Each row was made from one path, in order. Every step used is in the known rows, and no mark comes twice. Write each row's path.
Known rows:
E B S X: -2.24 +0.08 +0.34 -1.57 -1.28 +1.52 +5.62 -1.41 +0.38 +0.83 -0.06 -1.71
 -3.79 -1.39 -0.11 +0.11 +0.23 -0.10 -0.68 +1.20 -0.16 -0.14
C B E: -1.21 -0.13 -0.67 +0.02 +0.20 -0.82 +1.92 +0.73 +0.57 +0.77 +0.66 -1.99
 +4.80 -0.69 -0.14 -0.10 +2.28 -1.17 +0.59 +3.04 +0.33 -0.92
T C: -0.35 -0.69 +0.55 -0.10 +0.28 +0.06 +0.80 -0.89 -0.15 +0.62 +1.00 -0.09
 +1.80 +1.60 +0.26 -1.23 +1.18 +0.09 +1.25 +1.29 -0.56 -0.22
E B S: -1.62 +0.42 +0.47 -1.99 -0.19 +1.00 +6.19 -0.52 +0.33 +0.75 +0.31 -1.91
 -2.03 -0.80 +0.23 +0.70 -0.04 -0.30 -0.57 +1.90 -0.05 -0.48
C D B S: -0.14 -0.44 +0.29 -0.58 -0.47 -0.65 +3.23 -0.53 +0.51 +0.62 -2.21 +0.72
 +1.68 -0.01 -0.18 +0.19 +1.82 -1.25 +0.44 -0.38 -0.03 -1.34
C D: +0.47 +0.08 -0.55 -0.39 -0.57 -0.68 +1.24 -1.31 +0.09 +0.81 -0.66 -0.86
 +2.61 +0.21 -0.41 -0.26 +1.50 -0.21 +0.11 -0.86 -0.25 -1.09
X B S E: -0.10 +1.68 +0.64 -1.76 -0.31 -0.10 +4.82 -0.08 +0.47 +0.71 -1.41 -0.13
 -3.43 +0.08 -0.50 -0.59 -0.33 -1.17 +0.55 +1.61 -1.04 -1.31
E B T C: -0.79 -1.74 +0.21 -0.75 +0.10 +2.10 +3.74 +0.14 -0.89 +0.91 +1.90 -1.05
 -0.34 +0.48 +0.89 -0.89 +0.88 +0.21 -0.43 +2.52 -0.21 +0.32
E B T: -0.91 -1.20 -0.23 -1.08 +0.25 +1.63 +3.86 +0.09 -0.70 +1.01 +1.51 -1.14
 -1.29 -0.40 +0.57 -0.17 -0.20 +0.03 -1.90 +2.04 +0.36 +0.15
S E: +0.45 +0.72 -0.88 +0.22 +0.17 +0.71 -0.80 -0.86 +0.59 +1.11 -0.28 -1.55
 +0.60 +0.20 -0.40 -1.75 +0.64 -0.54 -0.19 +0.12 +0.05 -1.00
T C D B S E: +0.49 -0.51 +0.18 +0.39 -0.81 +0.78 +1.63 -0.30 +0.68 +0.73 -2.07 -0.32
 +2.61 +0.85 +0.02 -1.88 +3.34 -1.13 +2.39 -0.13 -0.76 -1.36
S E B: -0.10 +0.36 -0.94 -0.70 -0.39 +2.06 +1.34 -0.92 +0.83 +1.47 -0.06 -2.77
 -0.48 -0.91 +0.03 -1.16 +0.76 -0.17 -1.16 +0.68 +0.26 -0.71
D C B S: -0.93 +1.22 +0.47 -0.85 +0.70 -0.91 +1.06 +0.89 +0.60 +0.82 +2.28 -1.80
 -1.42 -0.85 -0.17 -1.04 +1.46 -1.48 +0.54 +1.15 -0.69 -0.33
S E B T C: +0.02 -0.80 -0.68 -0.13 -0.12 +2.99 +1.50 +0.29 -0.15 +1.29 +0.94 -2.26
 -0.25 +0.15 +0.48 -2.32 +1.45 -0.18 -0.07 +1.79 -0.25 -0.28
T C B: -1.03 -0.23 +0.23 +0.18 +0.51 -0.15 +0.18 +0.43 +0.25 +0.52 +1.24 -1.98
 +2.65 +0.49 +0.06 -1.03 +1.92 -0.22 +1.98 +2.01 -0.74 -0.15
E B: -0.99 -0.40 -0.12 -1.46 -0.24 +1.00 +3.51 -1.09 +0.28 +1.19 +0.74 -1.58
 -0.55 -0.71 +0.36 +0.40 -0.03 +0.24 -1.56 +1.30 +0.38 -0.08
T C D B S X: -0.61 -1.44 +0.73 +0.20 -1.57 +0.37 +2.29 -1.28 +0.34 +0.57 -1.78 +0.84
 +1.07 +0.51 -0.10 -1.35 +3.07 -0.74 +2.05 -0.32 -0.81 -0.61
E B S X D C: -2.29 +0.48 +0.86 -3.03 -1.22 +0.60 +5.43 -0.69 +0.31 +1.64 +0.76 -0.58
 -4.28 -1.99 +0.53 -0.80 -0.07 -0.17 -0.09 +0.84 -0.50 +0.45
T C B S E: -1.02 +1.03 +0.14 +0.17 +0.27 +0.82 +1.33 +1.15 +0.70 +0.38 +0.28 -3.19
 +1.35 +0.22 -0.24 -1.85 +2.44 -0.86 +3.16 +2.03 -1.21 -0.88

Write each row's path:
-1.02 -0.24 -0.51 +0.21 +1.22 -0.15 +0.41 +1.64 -0.51 +0.55 +1.55 -1.73
 +1.17 -0.43 -0.08 -0.63 +0.37 -0.60 -0.06 +2.27 -0.03 -0.16 -> C B T
-1.04 +0.44 +0.34 -1.73 +1.10 -1.33 +0.26 +2.04 -0.52 +1.61 +2.39 +0.20
 +0.44 -1.01 +0.78 -1.66 -0.17 -0.53 +0.70 +1.54 -0.40 +0.48 -> X D C B T
-1.27 +0.08 +0.50 -1.64 -0.79 -0.94 -0.11 -1.39 -0.01 +1.82 +0.96 +1.53
 -1.87 -0.88 +0.25 -2.18 -0.17 -0.04 +0.08 -0.45 -0.34 +0.70 -> S X D C
-0.14 -1.30 +0.43 -0.33 -1.75 +0.40 +3.01 -1.01 -0.98 +0.79 -0.46 +1.32
 -1.91 +0.43 -0.30 -1.71 +1.46 -0.20 +0.69 +0.65 -1.40 -0.07 -> S X B T C D
-1.69 +0.51 +0.51 -0.60 -0.74 +0.15 +3.26 -1.40 +0.11 +0.43 -0.40 -0.34
 -2.96 -0.23 -0.64 -0.58 +0.06 -0.54 +0.42 +0.68 -0.44 -0.46 -> B S X
+0.08 -0.96 +1.07 -1.14 +0.23 +0.00 +3.85 +0.42 -1.19 +0.63 +0.85 +1.84
 -1.62 +1.59 +0.36 -1.01 +0.14 -0.38 +0.40 +2.92 -1.11 -0.02 -> X B T C
-0.28 -1.57 -0.15 -0.63 -0.56 +1.86 +3.98 +0.01 -0.76 +0.98 +1.10 -1.58
 +1.27 +0.20 +0.70 -0.87 +2.13 +0.24 +0.09 +1.28 -0.49 -0.06 -> E B T C D
-2.80 +0.50 +0.67 -2.83 -1.27 +0.85 +6.63 -0.77 +0.21 +1.25 -0.63 -0.78
 -3.12 -1.78 +0.40 +0.17 -0.85 +0.26 +0.22 +1.38 -0.28 +0.15 -> E B S X D
+0.41 -1.78 +0.38 +0.29 -0.61 -0.13 +0.51 -0.96 +0.19 +0.84 -1.15 +0.98
 +3.91 +1.10 +0.29 -1.04 +2.97 -0.57 +1.29 -0.11 -0.36 -0.69 -> T C D B
+0.42 -2.19 +0.14 +0.45 -1.03 -0.20 +2.08 -0.75 +0.29 +0.96 -1.18 +1.13
 +6.51 +1.17 +0.43 -1.06 +4.27 -1.07 +1.68 +1.08 -0.05 -1.05 -> T C D B E
-0.71 +1.07 +1.32 -2.38 -0.13 -0.94 +6.40 -0.22 -0.02 +0.49 -0.80 +1.03
 -3.39 +0.42 -0.29 +0.62 -0.79 -0.88 +0.25 +2.21 -0.93 -0.92 -> X B S
-1.88 -0.01 -0.05 -1.19 -1.01 -1.18 +0.86 -0.05 +0.39 +1.76 +1.02 +0.24
 +1.26 -1.89 +0.21 -2.01 +1.55 -0.81 +0.97 +1.47 -0.18 +0.29 -> S X D C B E
-1.22 +1.00 +0.42 -2.07 +0.73 -1.81 -0.11 +1.03 +0.34 +1.69 +1.77 -0.16
 +1.05 -1.29 +0.59 -1.26 +0.01 -0.51 +0.95 +1.00 -0.37 +0.35 -> X D C B
-1.62 +1.81 +0.93 -2.52 +0.73 -1.72 +2.19 +1.54 +0.32 +1.35 +1.42 -0.40
 -0.09 -1.26 +0.50 -0.94 -0.18 -0.83 +1.82 +1.38 -0.74 -0.01 -> X D C B S
-1.05 +2.24 +0.29 -2.02 +0.54 -0.86 +0.83 +1.75 +0.79 +1.58 +0.79 -1.40
 -0.23 -1.59 +0.30 -2.07 +0.33 -1.06 +2.06 +1.07 -0.84 -0.42 -> X D C B S E
-0.16 -2.74 +0.70 +0.54 +0.74 +0.54 +0.61 +0.42 -0.70 +0.74 +0.51 +2.59
 +1.42 +1.47 +0.75 -1.52 +1.11 -0.82 +0.03 +1.93 +0.33 +0.15 -> D B T C
+0.42 -1.14 -0.23 -0.08 -0.57 -0.70 +0.77 -1.14 +0.48 +0.98 -1.81 +1.07
 +3.06 -0.04 -0.07 -0.13 +1.80 -0.77 -0.56 -0.91 +0.39 -1.01 -> C D B
-0.43 -0.06 -0.36 -0.12 +0.26 -1.13 +0.14 +0.65 +0.61 +1.26 +2.58 -1.39
 +2.85 -0.77 +0.05 -1.47 +2.98 -1.67 +0.04 +2.03 +0.05 -0.46 -> D C B E
-0.47 +0.45 -0.02 -0.38 +0.70 -1.01 -1.32 +0.39 +0.51 +1.19 +2.66 -1.56
 +0.07 -0.86 -0.07 -1.43 +1.53 -1.07 -0.36 +0.68 -0.31 +0.00 -> D C B
-1.07 +0.56 +0.69 -1.98 +0.26 -0.47 +2.75 +0.67 +0.62 +1.37 -2.36 +1.65
 +0.56 -0.55 +0.51 -0.88 -0.79 -0.92 +1.35 +0.99 +0.24 -0.74 -> X D B S E
-1.73 +0.01 +1.34 -2.43 +0.48 -1.30 +4.20 +0.44 +0.25 +1.12 -1.73 +2.72
 +0.49 -0.26 +0.76 +0.20 -1.33 -0.71 +1.19 +1.44 +0.30 -0.35 -> X D B S
-0.65 -0.77 +0.21 -0.30 -1.49 -0.24 +2.65 -1.39 +0.53 +0.69 -2.60 +0.90
 +0.17 -0.66 -0.48 -0.37 +1.83 -1.07 +0.28 -0.93 -0.14 -1.03 -> C D B S X
-1.68 -2.20 +0.84 -0.58 -0.66 +0.18 +0.97 -0.26 -0.66 +1.36 -0.61 +3.43
 +0.14 +0.08 +0.82 -2.05 -0.04 +0.01 +1.21 +1.23 -0.02 +0.79 -> S X D B T C
+0.60 -1.88 -0.29 +0.22 -0.12 -0.20 +0.96 -0.10 -0.40 +0.93 -1.11 +1.58
 +2.47 +0.33 +0.17 -0.64 +1.62 -0.91 -0.75 -0.16 +0.38 -0.77 -> C D B T
-2.92 +1.43 +0.41 -1.50 -0.39 -0.83 +3.12 +0.75 +0.42 +0.71 -0.56 -1.32
 -1.01 -1.81 -0.26 -0.35 -0.19 -0.41 +2.11 +1.60 -0.70 -0.17 -> C B S X D
-2.11 +0.22 +0.61 +0.20 -0.50 +0.39 +2.03 +0.19 +0.32 +0.20 +0.52 -2.01
 -0.27 -0.13 -0.32 -1.32 +1.93 -0.50 +2.83 +1.88 -1.21 -0.17 -> T C B S X
-0.19 -1.46 +0.34 +0.27 +0.82 +0.74 +1.19 +0.41 -1.25 +0.47 +1.81 +0.40
 +0.93 +1.87 +0.44 -1.84 +0.80 -0.12 +0.84 +2.05 -0.44 +0.11 -> B T C
-0.81 -0.08 +0.49 -1.14 -1.41 -0.41 +2.54 -2.05 +0.00 +0.96 -0.73 +1.46
 -3.87 -0.36 -0.56 -0.59 -0.37 -0.27 -0.93 +0.78 -0.62 -0.07 -> S X B
-1.07 +1.84 -0.47 -0.18 +0.47 +0.28 +1.28 +1.20 +1.00 +0.48 -0.30 -3.58
 +0.09 -1.03 -0.68 -0.97 +1.09 -1.20 +1.53 +1.60 -0.54 -1.26 -> C B S E
-0.61 +0.55 +0.75 -2.29 +0.56 -1.54 +0.68 -0.21 -0.05 +1.78 +1.55 +1.47
 +0.16 -0.23 +0.69 -1.43 -0.60 -0.24 +0.35 +0.38 -0.25 +0.26 -> X D C
-1.79 -1.09 +0.53 -1.23 -0.88 -0.66 +0.87 -1.31 +0.23 +1.58 -1.65 +3.02
 -0.28 -0.97 +0.33 -0.93 -0.80 -0.05 -0.07 +0.19 +0.50 +0.38 -> S X D B
